Each row comes from the steps of one walk. Every step used is in the known rows, and no mark comes twice. Write the walk behind each row, first mark first.
In the rows, zero is written as 128.
Known rows
domazi/vuri/bomo/guman: [204 129 143 156 108 137 127 127 127 107 104 132 106 126 121 125 134 136
 122 129 128 129 129 151 131]
bomo/vuri/sigu: [143 125 143 124 116 132 134 136 137 128 122 154 114 126 105 127 133 125
 133 118 137 121 130 142 127]
sigu/domazi/vuri: [162 128 140 154 121 133 151 107 124 108 120 120 113 139 122 130 126 120
 131 136 128 130 136 136 138]
vatik/domazi: [145 112 131 152 124 135 139 126 131 124 141 128 133 128 136 130 129 123
 135 123 134 136 125 129 123]
vuri/bomo: [159 126 138 138 115 137 128 131 128 123 122 128 124 129 121 125 126 133
 128 135 130 129 122 145 129]
bomo/pami: [142 130 122 134 123 131 119 135 140 129 124 144 129 129 134 132 125 143
 136 126 141 126 128 128 119]
guman/bomo/pami/sigu/vuri: [191 124 133 121 116 133 139 112 134 128 121 160 128 142 122 104 108 138
 123 129 128 121 126 140 137]
domazi/vuri/sigu/pami/bomo/guman: [192 120 143 155 109 139 138 142 146 112  96 121 101 129 112 116 133 142
 132 121 131 122 140 161 131]
pami/sigu/guman/bomo: [179 119 129 116 117 126 143 125 115 113 113 129 126 125 113 109 112 128
 123 133 123 123 137 136 145]
pami/sigu: [136 127 129 114 122 138 141 122 125 123 125 130 128 134 128 117 118 122
 134 130 124 125 133 130 127]
pami/bomo/vuri: [206 128 140 123 128 138 120 124 125 129 119 130 128 138 103 116 124 134
 137 124 133 126 119 137 126]
vatik/domazi/vuri/bomo/pami/sigu: [222 115 147 163  88 162 151 118 131 112 123 152 116 139 131 121 120 127
 144 131 142 136 131 152 112]
vuri/domazi/vatik: [154 121 140 146 119 142 130 133 120 121 132 141 117 124 123 129 126 117
 132 141 121 143 119 118 127]
sigu/domazi/vuri/bomo/guman: [211 126 145 173 112 140 143 120 131  89 104 119 105 134 117 126 126 136
 131 136 130 129 130 156 143]
sigu/pami/bomo: [164 119 133 133 126 133 134 141 136 135 115 113 132 137 121 116 122 141
 136 131 133 130 127 145 129]
bomo/vuri/sigu/domazi: [151 122 145 142 119 135 149 130 141 111 120 139 113 133 103 129 125 127
 141 127 140 120 130 146 139]
guman/bomo/vuri/sigu/domazi/vegip: [210 115 147 159 116 125 144 130 138 109 120 147 116 135 100 113 118 130
 127 123 134 131 132 139 141]
sigu/pami: [120 119 132 136 124 121 139 148 136 139 120 135 130 131 132 128 127 131
 134 129 135 133 131 139 131]
vuri/bomo/guman: [178 126 133 147 118 135 120 142 135 109 110 127 119 123 124 125 129 145
 128 128 131 127 121 148 132]
vuri/domazi: [161 124 135 139 121 145 133 130 125 113 132 121 118 119 121 136 123 129
 134 139 131 130 129 127 130]
vuri/sigu: [111 126 133 129 119 134 134 133 140 122 126 130 115 121 121 127 131 129
 128 123 129 120 134 138 127]
sigu/pami/bomo/vuri: [198 118 144 130 123 132 132 145 133 140 112 137 130 141 107 116 124 137
 142 126 140 131 122 147 128]
sigu/guman/bomo/vuri: [203 119 138 125 120 115 129 134 115 125 113 150 126 124  99 119 124 132
 121 126 136 129 128 138 145]
guman/bomo/vuri: [214 122 139 126 131 119 128 122 120 135 127 152 134 134 102 114 125 130
 127 122 134 126 121 134 136]
guman/bomo: [181 124 127 130 133 122 128 118 122 129 131 130 136 130 117 114 124 133
 122 126 125 125 127 131 136]
bomo/pami/sigu: [147 129 123 121 116 142 132 130 136 123 122 147 128 135 133 122 115 136
 142 128 137 123 132 130 118]

Write each row's walk
[182 129 135 148 109 147 155 109 133 103 114 138 114 145 127 123 112 128
 146 137 136 125 141 137 128]	bomo/pami/sigu/domazi/vuri
[157 125 149 122 105 145 148 117 128 120 116 143 116 140 121 110 114 123
 120 140 119 127 123 156 139]	pami/sigu/vuri/bomo
[189 120 151 143 117 139 130 135 118 126 129 165 115 128 108 128 127 114
 137 137 130 146 114 122 127]	bomo/vuri/domazi/vatik
[183 122 121 136 116 121 121 139 130 118 114 144 128 119 120 123 119 149
 125 129 141 124 132 135 137]	sigu/guman/bomo/pami
[144 121 150 143 114 139 136 123 124 124 129 154 111 129 123 126 123 112
 119 144 115 145 115 126 139]	sigu/vuri/domazi/vatik
[222 121 140 133 109 151 144 113 131 113 126 154 119 133 116 111 104 139
 130 140 132 122 126 140 139]	guman/bomo/pami/sigu/vuri/domazi
[209 122 125 141 125 139 147 114 136 108 124 134 134 142 119 109 103 144
 144 134 137 118 131 136 138]	guman/bomo/pami/sigu/domazi
[165 117 133 146 121 138 129 157 155 116 103 114 114 126 115 115 127 151
 137 120 133 118 133 159 132]	vuri/sigu/pami/bomo/guman
[171 128 132 142 109 142 119 140 140 124 118 145 125 129 128 130 123 148
 136 133 144 127 120 145 120]	vuri/bomo/pami
[203 114 151 171 100 147 147 115 122 117 129 134 116 132 126 127 133 119
 129 131 134 140 127 149 122]	vatik/domazi/vuri/bomo
[212 118 139 113 115 125 143 127 112 120 111 154 126 130  97 109 114 125
 127 128 131 126 132 140 144]	pami/sigu/guman/bomo/vuri
[204 118 129 148 124 134 144 115 131 115 123 153 134 147 120 103 104 132
 142 138 128 132 121 127 135]	guman/bomo/pami/sigu/domazi/vatik
[103 117 136 137 113 127 146 153 147 133 119 136 118 125 124 127 130 131
 133 125 136 125 138 149 130]	vuri/sigu/pami
[223 111 156 149 115 144 134 149 126 132 116 150 119 136 101 117 121 127
 145 140 134 147 113 138 128]	sigu/pami/bomo/vuri/domazi/vatik
[175 121 142 138 103 125 143 122 121 112 108 135 103 116 102 120 129 124
 111 128 126 123 147 149 144]	domazi/vuri/sigu/guman/bomo
[252 116 148 150 113 133 129 134 118 117 127 154 120 125 104 119 118 129
 126 130 134 142 125 122 132]	guman/bomo/vuri/domazi/vegip
[201 124 123 124 120 135 133 122 131 124 124 148 136 136 120 108 110 141
 136 127 135 120 130 132 125]	guman/bomo/pami/sigu
[195 120 143 128 121 126 135 128 131 130 125 155 122 127  94 113 128 130
 126 117 134 119 129 144 135]	guman/bomo/vuri/sigu
[126 124 129 114 113 134 143 132 120 112 112 128 119 124 124 123 117 124
 129 135 126 127 140 134 136]	pami/sigu/guman
[137 129 134 119 112 140 139 121 139 125 119 158 120 140 134 118 112 134
 129 131 130 124 129 138 129]	bomo/pami/sigu/vuri
[141 110 145 161  94 140 154 128 129 106 120 134  99 115 123 135 136 115
 124 125 134 134 145 148 131]	vatik/domazi/vuri/sigu/guman
[246 115 146 124 107 142 149 130 109 103 115 147 116 120  91 116 109 126
 133 138 134 127 133 140 147]	pami/sigu/guman/bomo/vuri/domazi
[163 121 127 135 107 126 126 144 141 116 112 146 116 114 111 123 121 149
 125 125 142 117 139 146 136]	vuri/sigu/guman/bomo/pami
[248 119 145 138 122 137 134 124 116 121 131 148 125 125  95 121 120 131
 134 132 137 129 122 132 138]	guman/bomo/vuri/domazi
[203 117 145 145 126 129 148 121 135 112 123 142 121 134  93 114 120 132
 136 125 137 117 128 148 146]	guman/bomo/vuri/sigu/domazi
[149 124 145 138 114 144 139 122 128 117 129 136 112 124 123 131 121 125
 121 142 125 131 124 136 142]	sigu/vuri/domazi
[147 117 138 135 117 139 138 147 147 129 114 115 120 131 113 116 125 140
 137 127 133 121 133 156 128]	vuri/sigu/pami/bomo
[192 126 150 162 108 143 151 111 124 104 113 119 109 139 116 127 124 124
 130 143 130 132 131 153 139]	sigu/domazi/vuri/bomo
